Each row was made from one path, in order. Every step used is in the known rows, and no mark comes twice. Write each row's path.
Known rows:
diza, gariz: [  3   5   1   2  28   8  12   5  -3 -18  17  -7  -9   6  -8  -8  14   3
 -15  -5  25  21  30 -23 -17  18   2 -19  -6  -8   3 -21 -22]
zorudip, gariz, diza, lafat: [-28   1   1  21  26  40 -23  20  -3 -15   6  -3  -9  18 -35   0  23  -8
  -7  24  44  13  25 -15 -20  21   3 -17 -10 -22  15 -32  -7]
lafat, diza, gariz, faza, rebe: [ -7 -21  19  13  30   9  14   4 -15   7   1 -16   5  20 -20  -2 -12  30
 -16 -23  19   6  35  -1  -8  14 -17 -27  -4 -14   8 -17 -14]
nonit, gariz, zorudip: [-11   0  30  11  48 -10   7   6   3  19  -5  17 -32   7 -21  -5  17 -10
  -2  -1  31  34  16  -2 -29  10 -26 -12  -7 -37  33 -28   5]
naro, lafat, diza, gariz: [-14  -3 -15  14  19  26  -5   3  14 -10  11   7  -6   7   3   7  16 -10
 -21   4  37  19  45 -29 -23  29   7  -8 -15 -10   3 -25 -24]
lafat, diza, gariz, naro: [ -6   6  -1   5  11   2   0  21  12 -16  20   9   2   6  -6  15   7   2
  -7  -1  30  26  31 -37   0  18   0 -21 -25   2  10 -23 -14]
vepi, lafat, diza, gariz: [ -4   2  -8  13  21  36  -8  10  11  -2  10   3  -3  -7   8   6   4  -3
 -21 -12  33  20  44 -27 -19  20  -7  -8 -19   1   6 -33 -16]
naro, lafat, diza, gariz, faza: [ -9 -28   4  21  24  19  -4  -3  11   9   6  -9   1  22   2  -2  -1   4
 -23  -5  31   8  53 -10 -13  25 -10 -26 -10   1  11 -14 -12]
nonit, gariz, vepi: [ -7 -11  22  17  28  10  -7  21  -3  42   8  17 -11  15  -9   2   9 -14
  -6 -19  39  22  34 -21   8  27 -31 -14 -13 -19  14 -14  12]
zorudip, gariz: [ -8 -15   7   5  25  12  10  14 -11   5   9 -14  -7  33 -27 -13   8  11
 -20  -4  30  32  16 -18 -28  19 -22  -7 -17   1   8 -29 -11]
diza, lafat: [-21   9   7  29  24  33 -12  14  -4 -12  10  -1 -17  -2 -24  -3  10   4
  -4   9  34   5  29  -9  -7  21   8 -27 -13 -23  10  -9 -15]
zorudip, gariz, diza, lafat, naro: [-22   7   3  22  25  30 -39  13  10   5   5   0 -16  -3 -55   9  32  -3
  -3  16  43  28  33 -29 -17  21 -23 -12 -18 -28  19 -34 -28]
zorudip, gariz, vepi: [ -6 -20  19  12  19  15  -4  17 -11  19  19   1  -2  31  -8 -11   9  -3
 -17 -13  40  32  34 -24  -7  33 -28  -9 -18  -6   6 -28   7]
nonit, gariz, diza, lafat, naro: [-23  12   4  23  30  28 -41  15  13  17   0   8 -20 -11 -55  15  33  -9
   2  13  41  23  33 -26 -10  18 -23 -14 -17 -35  22 -27 -27]
lafat, diza, gariz, vepi: [ -4 -11   7  13  14  26  -9  11   3   0  23  10   0  10  12  -1  10 -14
 -19 -17  39  24  47 -29  -3  34  -8 -11 -13  -9   4 -26   0]
naro, gariz, zorudip: [-10  -1  26  11  40 -15   1  -5   2 -12   3   3 -31  11 -22 -10  21 -19
 -14  -7  47  38  20  -2 -38  35 -25 -11 -11 -25  29 -37   1]
diza, gariz, nonit: [  3   1  24  -7  28  19  11  10  -1 -14   5 -14 -14   1 -24  -5  27  15
  -5 -13  28   6  32  -9 -33  43  -5 -26  -8 -15   2  -8 -15]
vepi, lafat, diza, gariz, nonit: [ -2  -1  19   0  22  39  -3  14   9  -4   0  -8  -9  -9 -12   4  20  10
 -10 -18  32   5  41 -11 -37  46 -10 -19 -17  -7   4 -17 -11]
zorudip, gariz, naro: [ -6  -4  11   4  16  -8   5  27  -1   3  16  -1   2  28 -28   5   6  13
  -7   3  30  34  19 -33  -6  18 -19 -20 -29   6  12 -25  -8]
vepi, gariz, faza, rebe: [-15 -23  25   8  30  -3  14   0 -17  28  -7 -18   4  15 -28  -4 -25  31
  -1 -21  15   6  30   3   3  15 -31 -33 -10  -9   9 -16   0]
faza, gariz: [ -4 -10  -4   7  31  -1   6   3 -10  -2   4  12  -9  18 -30   7   9  10
  -3 -20  35   1   1 -25 -14  22 -47  -5 -13  -2  -2  -3 -14]
naro, gariz: [-11  -1   7  12  25  -3  -4   2  -2 -10   6  -8 -19  16 -28  -5  15 -18
 -23 -20  53  23  21 -15 -19  47 -23 -13 -16   0  13 -22 -10]
naro, gariz, faza, rebe: [ -8 -19  26  15  33  -6  10   3 -21  13  -3 -20   0  27 -34  -5  -9  23
 -16 -27  31   6  27   5  -6  27 -31 -29  -8 -13  12 -14  -9]
faza, rebe: [-15  -1  18  12  29   1  16  11 -26   7  -3  -9  -2  16 -32   1  -6  28
   1 -22  21   7  16  -4  -4  17 -19 -21  -9 -21   2 -11 -13]
vepi, lafat: [-11   8  10  24  27  28 -16  18  -5  39  -5   2  -4  -7  -2   5  -6   3
   3 -20  31  10  38 -15  -3  26 -41 -16 -31   2   6 -21   2]
lafat, naro, gariz, vepi: [ -6  -6  18  19  18   4 -25   7   3  15  15   6 -13  10 -20   1  21 -24
 -19 -23  57  33  41 -29  -1  51 -39 -10 -21 -13  13 -26  -2]

Write each row's path:
[ -7   7  14  27  22  23 -41  13   8  50   3   8  -9 -18 -24  13  13  -3
   3 -18  39  28  50 -32   2  30 -56 -10 -34 -14  12 -30 -15] -> gariz, vepi, lafat, naro
[-34  -8 -12  29  12  26 -22  18  22  22  -2  25  -4  13  -6  30   9 -15
  -6   2  44  15  40 -28  -8  33 -10  -6 -32  -7  11 -13 -10] -> nonit, gariz, naro, lafat, diza
[-19   5  -7  20  21  -5  -5  14   9  14   9  18  -2  21 -15  18  22  -8
   0  21  40  13  46 -37  -1  38  -5 -22 -30 -14   5 -10 -21] -> diza, gariz, naro, lafat
[  3  10   6   3  18 -11   7  21   4 -13  21   4   1   9 -15   9  12   8
  -2   2  27  24  27 -36   3  17  -4 -28 -22  -1  10 -20 -15] -> diza, gariz, naro
[ -7  -3  18  25  18  12 -30   9   4  12  18   8 -14   4 -25   2  24 -24
 -21 -15  60  29  44 -28   0  50 -31 -13 -20 -18  15 -27  -5] -> diza, lafat, naro, gariz, vepi
[-35  -7  -2  -5  24  14 -18   6   5   9  -8   0   0  13 -24   9   3 -19
  17  10  35  18  20 -18  -9  26 -22 -17 -11   1   9 -39  19] -> vepi, gariz, diza
[ -2   1   2   5  20 -18   4  19  -1  -1  13  18   1  16 -29  20   8  12
   7  -9  33  11   9 -37   5  20 -38 -18 -27   3   5  -6 -10] -> faza, gariz, naro
[ -8  -4  14   2  22  33  -1  11  11 -10   2  -5 -12   2 -16   7  27   5
  -9  -7  36   4  42 -12 -38  51  -1 -20 -15 -14   2 -10 -17] -> naro, lafat, diza, gariz, nonit
[ -7   6  14   8  26 -13   4  31   6  25   7  17  -7  10 -27  19   8   2
   5  -3  29  22  18 -29   9  12 -22 -25 -26  -8  20 -11  -3] -> nonit, gariz, naro
[ -6   7  16  25  28  22 -38  16  11  64  -1  14 -13 -20 -26  16  14  -5
   2 -17  40  30  49 -33   1  26 -60  -9 -34 -19  18 -29 -14] -> nonit, gariz, vepi, lafat, naro
[-37 -12 -15  31  11  37 -22   8  16  11  -2  16  -5  14  -1  19   6 -14
  -8  -2  44  11  40 -19 -18  40  -6  -3 -26  -6   3 -13 -12] -> naro, lafat, diza
[ -9   4   7  14  25  -3 -23  -1   8   0   4  -7 -23   1 -47   3  26 -17
 -22 -18  55  34  26 -23 -19  45 -37  -8 -21  -9  18 -28 -24] -> lafat, naro, gariz
[ -3 -27   8  16  24  18  -1  -2   8   2   9 -15   0  19   4  -6  -6  10
 -24 -13  26  11  46  -7 -12  20 -10 -27  -6   3  11 -17  -8] -> lafat, diza, gariz, faza
[-24  -4  -6  28  12  49 -25  15  11  22  -4   8  -1  -6   9  16 -10  -6
  -9 -24  36  14  39 -17 -13  29 -26  -4 -31   7   8 -26   0] -> vepi, lafat, diza
[-32  -1  -4  17  17  -8 -10  10  13  33   0  20  -3  12 -18  23   8 -10
  12  22  37  15  44 -35   6  39 -16 -24 -37  -6   6 -11  -7] -> vepi, gariz, naro, lafat
[-17   1   9  -1  13 -14   1  15   9  16   9   7   0  -1 -20  13 -10   5
  14   3  23  26  25 -31  13  20 -20 -31 -32  10  12 -22   6] -> vepi, gariz, naro
[ -4  -6  17  23  23  32 -19  23  -7  52   4   6   2   7   3   0  -2  -3
  -9 -20  39  24  48 -25  -3  33 -49  -9 -35   0   7 -34  11] -> zorudip, gariz, vepi, lafat
[ -9  11   8  24  25  22 -34  10   8  42  -3   2 -12 -21 -31  14  11   3
   4 -15  33  26  42 -28  -7  25 -51 -11 -33 -12  13 -28 -24] -> vepi, lafat, naro
[-30   8   2  25  26  40 -27  19  -2 -16   4   3 -10   7 -32   5  21 -11
   3  19  42   4  26 -13 -10  25   7 -24  -8 -25  12 -22  -4] -> gariz, diza, lafat
[-23  -4  -3  23  19  -4  -6  19   6  24   5  14  -1  32 -24  16  20  -4
  -1  22  42  20  39 -35  -8  38 -17 -16 -36 -10   7 -12 -17] -> zorudip, gariz, naro, lafat
[ -5   0  28   1  26  11 -14   6   7  -2  -3 -13 -24  -2 -49   4  35   1
 -10 -21  48  15  30  -9 -36  63 -32 -20 -19 -14  12 -13 -17] -> lafat, naro, gariz, nonit
[ -7   3  29   7  26  19 -18   8   8  -6  -1 -14 -25  -7 -53   3  37   1
 -11 -14  51  11  33  -8 -34  62 -25 -22 -20 -20  14 -13 -20] -> diza, lafat, naro, gariz, nonit
[  1   5  13  23  23  30 -18  19  -3  41   8   9   2  -5  11   3   1  -7
  -6 -20  38  17  54 -27   3  33 -38 -15 -29  -3   5 -29   6] -> diza, gariz, vepi, lafat
[ -8  -2  15   8  34   5   5  -3  10 -21   9   9 -22   2  -1  -7  16  -9
 -13   0  32  37  30 -10 -40  17  -4  -9  -7 -28  23 -41  -6] -> lafat, diza, gariz, zorudip
[-29   9   2  24  26  32 -30  15   2 -23   5   1 -14   9 -38   4  27 -22
  -9  16  55   9  27 -14 -15  35   1 -20  -9 -23  17 -28  -6] -> naro, gariz, diza, lafat
[-36  -8 -13  30   6  28 -23  15  20  11   2  21   0  15  -2  28   7 -13
  -5   4  43  15  41 -27  -9  38  -6  -7 -33  -3   6 -13 -10] -> gariz, naro, lafat, diza
[ -3 -16   9  14  22   5  -6   9 -10  14  16  18  -2  21 -13   4   9  -4
  -4 -24  42   9  24 -29   4  35 -45  -8 -14  -8  -1  -9   5] -> faza, gariz, vepi
[ -6   1  19  26  31  30 -21  27  -3  68  -1  18  -5  -5   4   9   0 -11
  -2 -23  38  15  47 -22   7  28 -52 -13 -31  -8  13 -24  14] -> nonit, gariz, vepi, lafat
[-26   3  -3  25  18  -5  -9  16   7  23   2  20  -3  23 -17  23  18  -7
   8  18  40   9  41 -32   2  41 -13 -22 -34 -12   4  -4 -16] -> gariz, naro, lafat
[ -2  -4  11  25  26  26 -21  19  -7  49   3  18   1  -1   1  10  -1  -3
   0 -27  41   8  41 -28   3  34 -62  -8 -33   0   2 -21  10] -> faza, gariz, vepi, lafat
